Each row comes from the steps of one walk. Every step used is in the known rows, and no mark comes twice. Write the walk behind each row, first mark first.
Known rows
b j f y: -1.095	0.267	0.626	1.799	1.090	-4.699	-0.255	1.438	-1.868	-0.614	2.435	0.305	-0.367	1.434	-0.908	-0.064	-2.136	-0.113	0.138	0.205	0.041	0.324	1.138	-1.138	-0.159	0.133	1.038	1.445	-1.323	1.034
c l: -0.182	-0.184	0.144	0.494	1.281	0.716	0.215	0.864	2.210	-1.538	1.664	0.231	0.214	1.049	0.333	-0.111	-2.419	-0.325	0.109	-0.009	-0.407	0.667	1.336	-0.255	-0.223	1.017	2.916	-2.670	0.183	-0.207
b j c l p y: -1.283	-0.029	-0.908	-0.087	-1.632	0.209	0.134	1.858	-2.673	1.216	1.346	-0.212	0.408	1.111	-0.721	0.954	-0.124	-0.686	0.240	-0.271	-2.589	1.169	1.814	0.272	-0.228	-0.712	1.098	-0.808	-1.146	1.602
h y f j c: 0.280	3.378	1.662	-1.682	1.406	-3.077	1.374	-1.258	0.486	-1.393	0.706	0.099	1.357	-0.611	3.304	0.120	-1.754	-0.747	-0.216	0.025	0.745	-0.380	0.401	0.174	-0.304	1.180	5.480	-0.700	-0.379	0.140
p l c j: -0.929	0.351	0.667	0.231	1.294	0.751	2.270	0.217	0.875	0.755	0.135	-0.609	0.255	1.075	0.883	1.052	-0.392	1.429	0.058	1.654	0.034	1.008	1.838	-1.360	-0.920	1.238	0.077	0.449	-0.253	0.584
f y p l: -1.136	2.396	-0.332	0.536	3.264	-0.187	-2.136	-0.205	1.213	-3.380	0.942	-0.286	0.649	-0.288	0.428	0.390	1.447	0.201	-1.014	1.713	5.017	-0.070	5.349	-1.258	-0.434	0.608	0.996	0.075	0.069	-1.616
c j b: -0.681	0.441	1.514	0.098	-0.275	-1.509	1.500	-0.862	0.428	-1.612	1.331	-0.179	0.086	2.401	1.751	0.331	-2.800	0.109	-1.523	0.628	-0.517	0.156	2.556	-0.548	-1.047	1.100	-0.919	-0.782	1.340	-0.873
c j r: -0.174	-0.179	1.017	0.500	4.257	-1.859	1.172	-0.521	1.861	-1.671	1.300	-0.290	-0.422	2.204	2.092	0.217	-2.664	2.024	-0.110	0.707	-0.309	0.369	0.361	-0.493	-0.147	1.035	-1.191	-0.226	1.165	-0.099
c j f y p l: 0.179	0.930	0.952	1.595	1.077	-3.988	-0.668	-1.949	0.417	-2.843	0.584	-1.336	0.682	1.456	1.251	0.355	-0.507	1.371	-0.574	1.199	-1.362	-0.640	3.633	-1.418	-0.693	0.666	-1.726	-0.573	0.211	1.533
u a: -2.185	1.906	0.574	0.438	3.428	-0.374	1.072	0.235	1.104	-1.454	2.095	1.481	-1.097	0.445	0.445	0.219	-1.956	-2.710	0.310	0.509	2.324	-0.282	-0.140	-0.699	-0.500	1.296	2.719	0.544	0.561	-1.628
c l p y: -0.453	0.538	-0.679	1.707	-0.512	1.637	-0.408	0.874	1.540	0.484	1.140	-0.358	-0.368	-0.261	-0.075	0.348	0.198	-1.455	-0.518	-0.385	-0.531	0.904	2.818	0.628	-0.003	-1.042	2.329	-3.363	-0.473	0.081
a u: -2.811	1.034	0.565	-0.637	3.931	0.060	-0.771	0.750	1.856	-0.868	2.767	1.322	0.373	-0.366	1.100	-0.194	-2.705	-0.739	-2.273	1.384	2.004	-0.271	-0.157	0.273	-0.932	2.156	1.889	2.588	0.904	-2.212
b u: -1.488	1.210	0.321	0.934	3.864	1.926	0.198	1.489	1.466	-0.268	2.658	1.009	-0.303	-0.740	-0.095	-0.515	-3.034	-0.642	-1.765	0.058	2.432	1.461	0.059	-2.487	0.845	1.171	1.774	2.065	-1.143	-3.359
y f j: -0.604	3.310	2.007	-1.129	3.037	-4.442	0.607	-1.173	1.279	-1.806	1.646	-0.178	0.657	-0.450	1.786	-0.474	-1.969	-1.228	-0.524	-1.102	-0.286	0.469	-0.486	-0.226	-0.454	0.693	1.145	0.650	0.627	-1.611
c l p y f j: -0.149	1.641	0.215	0.853	-0.674	-1.179	-0.374	-0.113	1.003	0.009	0.986	-1.153	-0.006	-0.779	0.476	0.255	0.562	-1.640	-0.621	-1.038	-2.190	0.989	2.175	0.397	-0.305	-1.527	1.827	-3.072	-0.018	-0.027
y p: -0.868	2.367	0.728	0.181	3.683	0.183	-0.393	-0.708	2.101	-3.195	1.305	0.416	1.168	-0.304	1.084	-0.536	-1.191	-1.428	-1.157	1.479	2.372	0.611	1.467	1.887	0.146	1.266	0.744	0.214	-0.069	-1.654
b j: -1.801	0.953	0.663	1.120	2.497	-1.613	1.154	1.718	-0.608	0.498	1.879	1.039	0.040	1.568	-0.582	-0.495	-3.245	-1.545	-0.338	-0.087	0.018	1.307	-0.388	0.442	-0.128	0.455	1.306	1.213	-0.993	-1.000
c l p y f: -0.352	1.106	-0.484	1.095	-0.160	0.882	0.023	-0.093	1.502	0.607	0.812	-0.569	-0.218	-0.164	0.054	-0.093	0.453	-1.664	-0.501	-1.201	-1.133	1.291	2.620	1.223	-0.194	-0.927	2.111	-2.987	-0.558	-0.130
p y h: -1.319	3.034	-0.159	1.252	4.185	1.520	1.519	-0.490	0.170	-0.849	1.472	0.285	0.634	0.550	0.358	0.879	0.504	-2.449	0.639	1.458	1.061	-0.516	2.690	0.978	-0.901	1.432	2.302	0.565	-1.445	-1.999
j f: -0.146	0.195	1.015	2.030	1.462	-3.168	-0.259	0.357	0.637	-1.534	2.478	0.722	-0.095	0.354	0.671	-0.171	-2.987	0.986	0.308	0.221	0.497	-0.722	-0.797	-0.955	0.107	1.682	1.660	0.718	-0.659	1.082
p y f j: -1.186	3.784	1.048	-0.119	3.215	-2.910	1.674	-0.778	0.608	-0.490	0.506	-0.341	0.980	-0.851	0.847	-0.161	0.488	-2.516	-0.150	-0.494	-0.680	-0.006	1.143	0.421	-1.325	1.095	1.955	0.615	0.034	-1.748
f y p l c j r: -0.689	1.231	0.009	-0.460	3.450	-0.778	-0.553	-0.581	0.864	-2.998	0.644	-1.407	0.035	0.383	1.179	1.170	2.171	1.917	-0.597	2.900	3.758	0.756	5.494	-1.193	-0.496	0.430	-0.734	0.439	0.435	0.065
c j: -0.278	1.122	1.141	0.174	2.383	-1.106	1.638	-0.953	2.228	-1.062	0.988	-0.064	0.247	1.725	1.763	0.028	-3.044	-1.118	-0.662	0.246	-1.172	0.280	1.623	0.157	-0.222	0.749	-0.778	-0.794	0.681	-0.185
f y p: -0.842	2.635	-0.088	-0.463	3.549	-0.587	-1.528	-0.286	1.803	-3.882	1.748	0.002	0.255	-0.589	0.838	0.283	0.522	-1.550	-1.165	1.643	5.233	0.155	5.407	-0.028	0.159	0.355	1.082	-0.079	0.181	-1.413
f j b: -0.920	1.653	2.220	-0.056	-0.512	-4.330	-0.519	0.753	-0.637	-2.853	2.541	-0.132	0.189	-0.395	1.561	0.833	-2.041	0.390	-1.487	1.030	1.079	-0.526	0.618	-2.434	-0.961	0.507	1.336	-0.028	1.640	-1.794
p l c: -1.369	0.423	0.320	0.464	1.833	1.537	1.503	1.301	0.681	0.729	0.751	0.212	0.083	0.104	0.309	0.937	-0.152	1.480	0.321	1.675	2.445	0.938	1.157	-1.552	-0.741	1.599	1.876	1.059	-0.672	-0.117

Write each row's walk
-0.366	2.640	0.971	0.716	2.170	0.969	1.624	-0.621	1.371	-1.092	-0.402	0.104	1.422	-0.578	2.042	0.087	-0.177	-0.239	-0.726	2.804	3.175	0.570	2.030	1.455	-0.412	1.529	5.372	-0.578	-1.427	-0.207
h y p l c
-0.437	1.110	1.111	0.836	1.317	-1.111	0.694	-1.399	0.408	-1.807	0.102	-1.155	1.344	0.411	1.055	0.442	0.503	1.373	-0.549	2.625	-0.730	0.836	1.822	0.478	-0.707	1.360	-0.974	0.670	-0.546	1.154
y p l c j f
-1.044	3.472	0.463	0.893	0.921	-1.566	-0.189	-0.528	0.632	0.919	1.031	-0.409	-0.331	-1.918	0.826	0.195	1.019	-2.503	-1.174	-1.130	0.560	0.618	1.699	0.920	-0.029	-1.613	0.681	-0.269	-0.411	-1.143
l p y f j
0.268	-0.061	1.092	-1.205	0.162	-2.269	2.730	-0.265	0.880	-0.708	1.720	-1.078	-0.648	0.491	1.524	1.497	-0.803	-0.439	0.173	2.114	-0.202	0.966	3.535	-0.480	-0.042	0.584	-0.378	0.458	-0.299	3.217
l c j f y
-0.740	2.558	-0.353	-0.114	3.953	0.203	-0.849	-0.338	0.798	-3.205	2.986	0.112	-0.378	0.633	0.930	1.369	-0.100	-1.402	0.145	1.584	4.801	-0.475	5.364	-1.093	0.146	0.368	1.802	0.263	-0.645	-1.522
f y h
-1.256	0.341	0.592	1.445	0.513	-3.877	0.059	0.954	-2.502	-0.520	1.440	-0.610	0.228	0.889	-1.025	0.451	0.032	0.792	-0.012	1.652	-0.143	1.114	2.035	-0.712	-0.581	0.240	0.392	2.029	-1.726	1.713
b j f y p l c
0.397	0.456	1.151	-1.116	0.671	-1.770	2.686	-1.062	0.242	-1.286	2.179	-1.337	-0.464	1.009	1.697	1.923	-0.466	-0.638	0.512	2.668	-0.566	0.757	4.000	-0.195	-0.068	0.591	-0.544	0.697	-0.906	2.985
l c j f y h
0.065	2.148	0.947	-2.210	-0.615	-3.166	-0.858	-1.035	-0.104	-1.413	1.721	-1.058	0.688	-0.736	1.972	0.581	-0.450	-0.038	-0.305	-1.436	-1.958	0.605	0.699	-0.540	0.017	-0.552	0.629	-1.088	0.634	0.680
y f j c l p
0.019	2.530	1.325	0.610	1.739	0.301	2.214	-1.482	1.535	-1.023	-0.927	-0.544	1.585	0.167	2.521	0.187	-0.387	-0.353	-0.930	2.831	1.223	0.707	2.561	1.529	-0.593	1.284	3.995	-1.135	-1.085	0.353
h y p l c j
-1.354	1.198	1.020	0.291	0.828	1.217	0.764	-0.766	-0.270	-1.486	0.335	-1.070	1.113	0.222	0.688	0.489	0.568	1.294	-2.273	2.760	0.656	1.867	2.830	-0.740	-0.895	1.221	-0.978	1.397	-0.381	-1.566
y p l c j b u
-0.108	-0.594	-0.719	-1.991	-0.579	1.588	-0.446	1.036	0.058	-1.865	1.888	0.111	0.808	0.897	1.100	1.256	-1.203	1.165	0.887	0.272	-0.454	-0.091	1.909	-1.174	-0.001	1.556	2.094	-1.877	0.370	1.741
j c l
-1.310	2.238	0.451	1.535	3.399	0.560	-1.126	-0.651	1.260	-2.519	0.317	0.067	1.563	0.065	0.562	-0.386	-0.075	0.817	-1.028	1.494	2.156	0.293	1.325	0.282	-0.558	1.433	0.628	0.344	-0.224	-1.988
y p l
-0.425	3.034	0.864	1.732	2.835	0.434	0.375	-0.873	1.612	-1.723	-0.438	0.448	1.697	-0.198	1.961	-0.469	-0.879	0.025	-0.971	1.948	3.112	-0.094	1.554	1.084	-0.431	1.553	5.344	-1.098	-1.158	-1.255
h y p l
-0.307	-0.022	-1.443	-1.080	-1.981	2.396	-0.902	1.024	-0.542	-0.292	1.427	-0.346	0.303	-0.229	0.773	1.584	0.905	0.259	0.369	0.020	-0.536	0.063	3.095	-0.476	0.198	-0.055	1.632	-2.432	-0.126	1.987
j c l p y
0.148	0.952	0.870	-2.060	-0.774	-2.773	-1.035	0.864	-0.447	-2.955	2.156	-0.822	0.963	-0.526	1.885	1.621	-1.122	0.780	0.207	0.607	-1.939	-0.666	0.860	-2.483	-0.253	0.340	1.610	-1.753	1.269	1.391
f j c l
0.754	2.749	1.211	-1.206	-0.775	-2.451	0.471	-1.213	0.441	-0.795	0.716	-0.594	0.911	-0.802	3.052	0.326	-0.994	-0.637	-0.507	-0.589	-0.426	0.254	1.209	0.373	0.051	-0.427	5.359	-2.633	-0.456	1.045
h y f j c l p
-1.293	0.758	0.488	2.526	1.168	-4.447	-1.168	0.691	-2.333	-1.187	1.441	-0.299	0.501	1.359	-1.123	-0.157	-0.683	1.065	-0.269	0.880	-0.156	0.353	1.575	-1.085	-0.601	0.194	0.405	1.535	-1.446	0.656
b j f y p l
0.355	0.482	1.283	-1.334	0.394	-2.308	2.297	-1.007	0.896	-1.722	1.376	-1.378	-0.055	0.184	1.670	1.315	-0.017	-0.728	-0.251	2.732	-0.373	1.133	3.946	0.519	-0.063	0.559	-1.050	0.527	-0.282	3.102
l c j f y p
-0.027	1.124	0.451	1.491	2.127	-3.118	-1.297	-0.499	-0.313	-3.240	3.262	-0.115	-0.414	0.717	0.742	1.013	-0.926	0.652	0.686	1.350	2.262	-1.202	3.054	-1.705	0.062	0.928	1.479	0.719	-1.164	0.900
j f y h
0.418	1.940	1.586	1.360	0.934	-1.350	1.882	-1.717	0.791	-1.289	-0.689	-0.725	1.576	0.268	2.469	0.197	-0.538	0.577	-0.596	2.825	0.143	0.233	1.844	1.155	-0.572	1.392	3.757	-0.818	-1.393	1.589
h y p l c j f
-0.660	1.951	0.134	-0.697	2.268	-0.331	-0.242	-0.856	1.108	-2.704	0.443	-1.258	0.517	0.037	0.994	1.056	1.900	-0.106	-0.932	2.576	3.224	0.691	6.371	-0.768	-0.554	0.270	-0.458	0.028	0.116	-0.014
f y p l c j
-0.006	1.488	0.279	-1.226	-1.894	-2.087	-1.328	0.861	-0.972	-1.555	1.718	-1.185	0.637	-1.441	1.490	1.944	0.821	-0.067	-0.023	0.412	-2.162	-0.577	1.949	-1.866	-0.193	-1.004	1.267	-2.183	0.834	1.515
f j c l p y
-0.979	-0.496	-0.534	-0.399	-1.684	-0.137	-0.452	1.846	-2.254	0.641	1.985	0.012	0.199	1.422	-0.365	0.803	-1.496	-0.045	0.037	-0.428	-2.152	1.395	1.045	-0.040	0.302	-0.789	0.775	-0.914	-0.907	1.730
b j c l p
-0.067	-0.077	-0.334	1.332	-0.563	1.226	-1.081	0.845	1.987	-0.200	1.965	-0.116	-0.729	0.066	0.378	0.206	-1.498	-0.592	-0.705	-0.646	0.134	1.171	1.971	0.218	0.679	-1.200	1.966	-3.359	-0.180	0.273
c l p
-1.071	-0.553	-0.320	-0.882	-0.544	-0.420	0.408	1.851	-2.197	-0.175	1.850	0.172	0.740	2.058	-0.374	0.623	-2.060	0.174	0.536	0.016	-2.444	1.078	0.649	-0.368	-0.252	0.594	1.416	-0.485	-0.660	1.450
b j c l
-1.200	1.455	0.209	-0.425	0.885	0.273	-0.455	-0.456	-0.347	-2.648	1.006	-1.353	0.245	-0.023	0.515	1.107	1.859	0.765	-2.249	2.702	3.525	1.285	6.714	-2.420	-0.738	0.390	-0.722	0.958	-0.065	-1.472
f y p l c j b u
-0.349	0.555	0.558	0.726	0.929	-0.833	1.152	-0.785	-0.575	-0.628	0.963	-1.436	0.006	1.369	0.837	1.880	0.835	2.149	0.660	2.441	0.052	0.233	3.728	-2.177	-0.973	0.840	-0.227	0.729	-0.983	1.631
p l c j f y h
-0.527	-0.193	0.961	1.049	0.445	-0.927	1.855	-0.046	0.140	0.536	0.394	-0.794	0.265	1.100	0.693	1.023	-0.564	2.399	0.399	1.695	-1.027	0.582	1.178	-1.782	-0.949	1.436	-0.075	0.718	-0.556	1.790
p l c j f
-0.254	0.533	-1.218	-1.610	-1.656	1.648	-0.501	0.062	-0.559	-0.086	1.178	-0.562	0.551	-0.074	0.904	1.147	1.086	0.078	0.405	-0.835	-1.191	0.458	2.869	0.113	-0.035	0.083	1.410	-2.082	-0.255	1.781
j c l p y f
-0.650	2.618	0.412	-1.424	1.093	-2.109	1.263	-0.621	-0.480	-0.935	0.376	-0.906	1.351	-0.393	0.992	0.571	1.315	-1.457	0.471	-0.369	-2.621	-0.135	1.864	-0.149	-1.448	1.150	2.078	-0.786	0.218	-0.060
p y f j c l
0.394	0.163	1.545	1.410	1.074	-3.761	1.065	-1.277	1.108	-1.398	1.370	-0.420	0.256	1.823	1.627	0.016	-3.275	0.323	-0.212	0.181	-2.842	-0.462	0.552	-0.534	-0.222	1.016	-1.094	-0.352	0.212	1.734
c j f
